Each row was made from one small tree. Brackets hold a mark, then the marks that hang from it, in the order of their numbers. Every link used is in the known rows. Write each row's tree.
(in the rows, 128 means zero)
Known rows:
{k666 {k149 k742 k992}}: [127 168 194  60  98 108 137 133 181 207 153 137 103 165 135 152  92 136
 131 179 126 130  62 158 124 132 108 123 133 143 119 120 117 152 141 123
 148 159 110 152 141]
{k992 {k149 {k666 k475}}}: [121 165  69 142 127 129 212 144  78  67 112  99 165 147 144 142 126 123
 140  69 111 107  91 128 133 126 126 123 118 163 110 165 149 132 131 143
 151 114 109  98 105]
{k666 {k149 k992} k475}: [127 171 131 109 121  98 138 131 130 166 144 137 150 157 130 144  91 131
 138 159 131 105 102 186 135 132 129 104 130 147 126 146 105 157 136  93
 146 169 119 120 130]
{k149 {k666 k475} k742 k992}: [130 157 138 112 100 152 210 138 198 150 149 109 169 149 139 148 123 131
 123 180 118 139 102 151 139 142 116  89 110 159 115 145 121 182 151 163
 145 137 110 121 118]
{k666 k149 k475}: [123 163 103 133 137 114 135 134  94 134 132 132 133 155 134 131 107 132
 143 116 138  94 108 170 127 124 116 123 134 153 129 157 120 123 122  94
 146 149 130 123 125]
{k992 {k149 k742}}: [131 174 128  85  94 113 171 150 125  94 125 106 105 154 118 152 110 138
 137  97 121 137  66  96 114 117  76 132 129 154 115 138 161 129 130 149
 144 126 103 128 119]
{k304 k616 {k742 k149 k515}}: [ 89 161 104 164 134  40 138 127  21  58  98 119 124 161 106 139 146 162
 149  87 114 122 169 122 130 121  94 152 132 136 182 133 157 134 127 152
 109  74 122 142  99]
{k742 k149 {k515 k883}}: [135 151  70 140 127 113  56 166  70 104 107  93 109 161 102 138 149 134
 134 119 128 135 129 108 105  99  78 163 121 113 131 128 166 131 124 160
 130  81 127 130  98]
{k616 {k304 {k742 {k149 k666}}}}: [ 91 120  78 188 124 123 187 144 114  84 111 111 140 162 137 120 148 147
 141 119 131 100 113 126 126 123 106 193 116 147 141 135 152 124 121 157
 124 102 118 138 136]
{k742 {k149 k666 k992} {k515 k883}}: [129 145 106 129 119 129 104 164 107 142 115  89 141 163 118 150 150 122
 124 154 110 142 102 131 119 120 112 150 107 113 114 124 153 164 146 181
 139  77 112 130 105]
{k616 {k304 k742} k984}: [117 138  66 177 127 132 138 101 141  89 107 111 138 153 150 109 124 156
 160 107 136 103 175 175 118 128  84 160 127 148 172 127 143 114  82 132
 109 144 133 112 143]
{k475 {k666 {k149 k742}}}: [124 164 182 101 121 127 146 131 126 223 168 144  78 153 123 131 110 113
 147 135 137 119 103 162 113 125 127 157 134 159 126 142 132 114 142 115
 156 152 132 143 130]
{k666 {k149 {k742 k304} k992}}: [123 159 159  58  91 127 131 145 192 166 160 161 110 167 139 149  99 127
 132 189 128 139  56 127 134 139  95 120 130 146 127  83 119 138 150 113
 153 147 111 157 139]
{k475 {k666 {k149 {k742 k304} k992}}}: [121 154 175  66  97 127 134 141 163 202 187 172 106 160 120 136 100 102
 139 184 131 141  88 138 133 135 125 129 125 163 129 100 115 135 164 109
 152 155 124 154 137]
{k149 {k666 k475} {k742 k304 k515}}: [133 148  64 121  96 177 175 157 157  65 142 125 170 152 141 151 160 125
 131 142 103 138 167 107 136 142  92 109 113 164 129 115 148 137 140 170
 138 103 123 124  85]
{k475 {k666 {k149 {k742 k304 k515}}}}: [121 155 133  89 103 136 128 148 119 159 169 161  96 162 128 140 135 108
 146 141 113 129 156 127 116 135 116 156 131 160 132 108 142 105 146 125
 151 131 135 151 110]
{k475 {k666 k149}}: [109 164 151 129 141 111 136 129  69 190 142 142  93 154 129 120 102 112
 155 107 138 104 103 175 110 118 141 170 134 153 122 150 134 102 131 100
 158 151 142 135 135]
{k666 {k149 k742 k992} k475}: [137 170 165  85 101 116 159 136 178 185 166 137 138 158 126 152 101 133
 130 183 128 119 100 169 138 136 119  90 128 157 130 137 100 170 146 111
 139 162 111 132 123]
{k149 {k742 {k304 {k616 k984}}}}: [132 142  95  95 122 114 111 109 144  98 115 141 114 155 146 139 119 136
 146 125 136 166 138 101 136 132  93  80 123 151 189 104 132 128 132 144
 117 118 124 134 114]
{k149 k742}: [129 160 130 107 104 136 155 138 153 127 131 112 107 154 124 143 110 146
 135 136 136 139  86 121 114 115  70 131 127 148 125 131 154 128 124 154
 149 139 124 139 128]
{k666 {k149 {k742 k515}} k475}: [143 168 120 108 104 122 141 143 136 143 146 131 129 156 133 155 138 135
 138 143 112 111 167 159 121 132 113 124 135 158 131 144 126 141 125 130
 136 135 126 126  93]
{k616 k304 k984}: [138 127  71 143 128 141 127 114 157 116  96 106 127 154 162 133 111 142
 151 114 141 117 152 169 107 116  97 153 115 142 152 137 140 121  92 138
 123 160 137 105 139]
{k304 k616}: [101 161 136 128 144  79 162 115  52 129 104 123 109 155 134 135  98 147
 143  96 137 126  98 125 122 115  94 105 127 135 136 146 145 118 123 133
 142 151 129 139 125]
{k515 {k742 {k149 k666}} k883}: [137 143  98 156 155 183 110 167 104 118 110  92  95 158 110  92 155 120
 132 146 144 126  59 107 115  97  48 164 122 105 104 147 151 110 140 159
 125  92 115 135 109]
{k666 {k149 {k742 k304 k515}} k475}: [139 160  92  93 100 140 124 155 144 106 156 153 138 161 134 150 144 128
 139 149 113 118 166 125 133 140  99 115 134 164 141 112 127 128 135 122
 133 127 127 133  95]
{k666 {k149 {k742 k304} k992} k475}: [131 158 134  69  92 130 139 148 194 143 178 162 141 162 129 144 108 124
 130 194 128 131  96 136 150 140 104  84 127 158 134 106 103 159 156 105
 140 155 112 140 123]
{k742 k304 {k515 k883}}: [127 155  58 115 123 160  71 163  84  87 124 117 116 159 119 121 136 125
 140 129 124 140 135 100 112 117  51 139 124 117 121 100 177 101 110 144
 144 126 135 138 105]
{k666 {k149 {k742 k304 k515}}}: [132 154 127  75  95 138 110 155 140 119 145 151 103 170 139 154 136 129
 138 144 112 133 128 110 118 136  86 145 136 143 131  94 145 110 130 135
 144 123 123 152 110]
{k149 {k666 k475} k992}: [119 158 102 134 119 139 199 134 141 124 128 108 183 147 145 140 112 132
 130 152 122 117 104 169 138 136 124 102 108 148 113 148 124 166 138 144
 150 150 117 110 122]
{k190 k883}: [118 163 126 123 142 115 100 151 159 127 110 105 140 142 114 144 123 144
 144 105 127 125  94 110 113 125  81 173 116 133 105 138 169 137 107 135
 153 140 134 159 146]
{k304 {k616 k984}}: [125 153  98 137 152  87 115  90  75 116  87 115 122 150 150 132 107 143
 152  87 135 137 138 148 121 123 112 107 124 135 182 146 135 126 114 135
 124 129 131 115 119]

Which tree is each row?
[122 143  61 122 134 104  95 108  79  60  87 132 138 157 149 145 131 138
 152  94 115 149 193 129 124 132 105 109 122 134 186 107 145 116 115 148
 113 111 136 117  97] => {k742 {k304 {k616 k984}} k515}
[112 177  94 160 133 132 102 135  55  97 130  95 113 154 109 103 143 143
 153 108 118 118 157 148 112 120  49 153 136 122 135 124 179 109  93 143
 136 121 128 136 113] => {k304 {k742 {k515 k883}}}
[136 158 129 116  90 158 201 141 178 140 143 104 175 153 135 165 138 135
 124 175  94 139 156 157 135 146 119  96 107 155 117 136 131 185 145 179
 138 136 113 114  98] => {k149 {k666 k475} {k742 k515} k992}
[110 150 126  88 118 112 157 133 120 111 133 147 101 160 123 137 114 142
 135 132 137 155  90  74 135 124  78  89 125 150 151 106 145 117 147 144
 129 137 123 161 119] => {k149 {k742 {k304 k616}}}
[120 138  48 168 131 127 160 152 104  69 105 105 174 151 123 141 143 129
 133 116 135 112 108 122 136 116 126 144 111 151 131 155 131 151 144 151
 136  78 123 114 105] => {k742 {k149 {k666 k475}}}
[110 157  68 171 139  46  95 100  45  46  85 112 134 157 119 140 153 158
 159  80 111 132 206 145 131 127 111 142 129 132 222 129 145 142 114 155
  91  52 123 117  97] => {k304 {k616 k984} {k742 k149 k515}}
[125 146  98  96  91 167 196 150 205 111 162 134 180 152 140 144 126 123
 123 187 119 151  99 113 151 147 107  81 106 166 123 113 124 166 159 154
 142 136 111 128 116] => {k149 {k666 k475} {k742 k304} k992}
[ 90 124  69 135 144  99 152 146  65  68  99 136 136 161 129 137 134 126
 133 106 134 142  83  67 143 123 127 132 114 140 148 112 143 123 163 155
 138  72 121 150 111] => {k742 {k149 k666} {k304 k616}}
[129 155  67 101  99 157 204 165 141  52 145 126 163 149 139 144 139 114
 130 110 113 136  89  71 146 138 103 101 115 172 116 123 147 133 152 148
 148 102 100 117 100] => {k992 {k149 {k666 k475} {k742 k304}}}
[115 137  71 124 139  87  69 161  33  81 110 126 105 163  95 133 151 131
 133 112 129 149 136  66 128 110  85 126 118 116 155 106 161 122 147 152
 124  77 127 150  90] => {k742 k149 {k304 k616} {k515 k883}}
[120 124  43 128 142  75  71 117  91  47  87 138 132 157 130 141 131 134
 148 101 142 150 133  91 140 116 108 120 118 134 204 108 129 134 142 135
 105  65 126 124 109] => {k742 k149 {k304 {k616 k984}}}
[ 90 149  72 177 133 111 152 138  84  58 108 106 144 154 126 122 144 143
 145 102 127 113  90 119 131 125  96 179 125 145 150 130 157 128 130 156
 135  61 113 139 127] => {k304 {k742 {k149 k666}}}
[119 142  79 147 120 113 169 149 141 101 121 106 187 151 123 154 132 129
 125 156 128 126  95 146 142 124 138 121 106 149 128 144 118 182 158 152
 134  92 113 111 114] => {k742 {k149 {k666 k475} k992}}
[125 152 116 114 159 158 112 144  67 116 131 134  71 158 107  73 126 127
 141 137 147 135  86  99 127 105  24 100 135 104 122 123 152  82 134 124
 121 160 125 155 115] => {k515 {k742 {k304 k616}} k883}
[136 169  96 115 106 139 221 150 131  92 134 102 154 146 133 149 134 122
 131  98 112 126  88 110 136 133 122 111 117 167 109 156 145 145 143 156
 143 112 100 108 102] => {k992 {k149 {k666 k475} k742}}
[124 168 215  77 104 111 159 128 154 250 174 147  93 157 123 142  93 113
 141 172 130 132  91 175 122 133 140 134 127 162 122 130 115 149 155 119
 155 161 121 145 142] => {k475 {k666 {k149 k742 k992}}}
[104 139  72 120 126  71 110 152  51  41 100 138 130 167 108 156 143 142
 138 105 121 141 145  73 130 117 104 134 120 128 160 105 154 129 147 154
 119  80 129 144  93] => {k742 k149 {k304 k616} k515}
[112 146 127 103 124  97 136 147 119  76 117 148 108 168  94 123 120 140
 132 172 138 142  76  82 142 105  58 111 124 118 145 109 122 137 167 138
 105 121 110 150 117] => {k515 {k742 {k149 k992} {k304 k616}}}
[102 138 128 101 125 135 194 133 123 120 124 138 118 159 141 136 127 129
 132 129 129 156  87  78 142 137 100 100 116 151 136 107 144 118 153 160
 146 121 118 159 115] => {k149 k666 {k742 {k304 k616}}}
[124 148 132 133 125 153 166 155 154 104 106 109 128 161 118 127 134 134
 129 171 130 126  57 134 125 110  76 154 117 117 111 137 130 149 155 164
 122 107 105 130 122] => {k515 {k742 {k149 k666 k992}}}
[130 166 176  99 109 119 146 134 111 205 159 137  84 158 124 146 128 115
 148 130 115 123 156 165 104 131 129 166 134 161 125 141 140 120 135 135
 149 141 135 140 110] => {k475 {k666 {k149 {k742 k515}}}}
[ 92 128 111 118 128  86 159 144 109  98 106 139 154 163 130 150 119 129
 126 145 123 150  63  88 152 131 131 112 106 136 146 101 127 157 178 158
 135  94 110 148 118] => {k742 {k149 k666 k992} {k304 k616}}
[119 139  75 119 144 105  95 102  90  75  97 139 133 154 150 129 113 136
 154  97 136 148 137 118 134 127  97  93 122 137 186 112 134 115 120 126
 122 120 133 122 123] => {k742 {k304 {k616 k984}}}
[125 142  38 175 122 122 152 157  90  51  99  99 180 153 125 157 165 132
 133 110 113 116 163 130 127 124 122 151 111 144 135 150 142 155 138 168
 130  69 126 108  85] => {k742 {k149 {k666 k475}} k515}
[108 169  98 167 145  77 114  83  50  72  92 115 130 154 138 131 138 158
 164  75 108 129 219 171 126 139 100 124 134 136 201 133 148 123  96 146
 108 108 129 114 105] => {k304 {k616 k984} {k742 k515}}
[103 147  67 172 152  50  88  95  64  62  87 118 128 152 124 124 135 156
 159  83 135 133 157 134 136 120 110 136 131 135 218 135 133 140 122 139
 101  58 120 126 118] => {k304 {k616 k984} {k742 k149}}
[110 139 105 132 117 116 147 148 134 119 104 103 158 159 133 157 118 133
 126 150 127 133  58 131 128 118 119 150 109 135 123 127 134 165 153 165
 144  86 111 133 130] => {k742 {k149 k666 k992}}
[101 158  94 165 149  66  93 136   8  94 114 104 100 159  89 114 158 151
 145  98 118 129 164 108 128 116  85 140 133 116 174 132 164 129 126 154
 113  80 119 148  95] => {k304 k616 {k742 k149 {k515 k883}}}
[135 157  89 117 142 199  98 161 112  92 134 122  84 155 108  74 131 121
 141 156 151 131  78  98 115  98   4 131 133 109 103 114 160  80 118 126
 132 151 127 144 121] => {k515 {k742 k304} k883}
[126 131  39 129 134  78  64 125  81  28  79 132 138 160 131 159 148 139
 149  97 122 151 189  93 131 124 111 128 118 136 198 106 140 137 135 156
  99  61 130 117  92] => {k742 k149 {k304 {k616 k984}} k515}
[100 162  67 166 117  93 109 142  70  32 100 108 141 159 105 139 152 159
 150 103 113 115 160 127 119 115  76 180 132 131 160 121 167 131 115 155
 121  70 122 132 106] => {k304 {k742 k149 k515}}
[135 142  58 181 133 152  79 115 109 112 118  91 121 154 140 102 155 146
 159 111 120 114 219 181 107 128  77 161 124 126 171 125 161 112  74 146
 112 136 132 109 119] => {k616 {k304 {k742 {k515 k883}}} k984}
[139 159 120  66  87 156  90 164 171 140 162 122 119 162 109 141 131 127
 126 190 113 168 119 101 122 129  52 103 117 127 117  83 158 149 137 161
 141 132 115 148 110] => {k149 {k742 k304 {k515 k883}} k992}
[ 94 149  61 180 123 117 147 146  72  47 101 100 151 159 126 139 167 147
 146 101 103 118 146 132 123 128 102 191 125 138 150 125 166 130 120 173
 127  55 118 130 102] => {k304 {k742 {k149 k666} k515}}
[130 154 105 135 116 163 201 139 154 122 140 106 155 146 139 142 136 131
 129 138 127 128 119 131 133 132  97 107 117 167 123 151 135 146 139 161
 141 127 122 120 110] => {k149 {k666 k475} k742}
[125 167 125 100 105 143 212 152 131 108 121 101 121 154 142 153 125 126
 133  93 109 135  54  97 121 128 107 141 119 157 101 139 162 129 139 171
 153 108  98 124 115] => {k992 {k149 k666 k742}}
[119 128  80 164 113  89 114 111 174  93 112 114 151 160 134 133 131 155
 148 150 132 115 154 165 131 123 105 158 116 142 187 116 124 166 115 141
  99 111 115 117 143] => {k616 {k304 {k742 {k149 k992}}} k984}
[145 153  95 142 144 155  85 163  99 106 118  99  77 157  91  93 147 132
 137 146 155 123  71 108 108  85  24 159 132  97 118 142 151 111 132 139
 117 104 120 138 114] => {k515 {k742 k149} k883}
[121 152  94  83  97 157 191 163 138  68 129 125 124 156 142 146 130 117
 132 103 113 147  52  65 130 135  94 139 118 162 106 106 164 115 146 161
 154  96 100 136 113] => {k992 {k149 k666 {k742 k304}}}
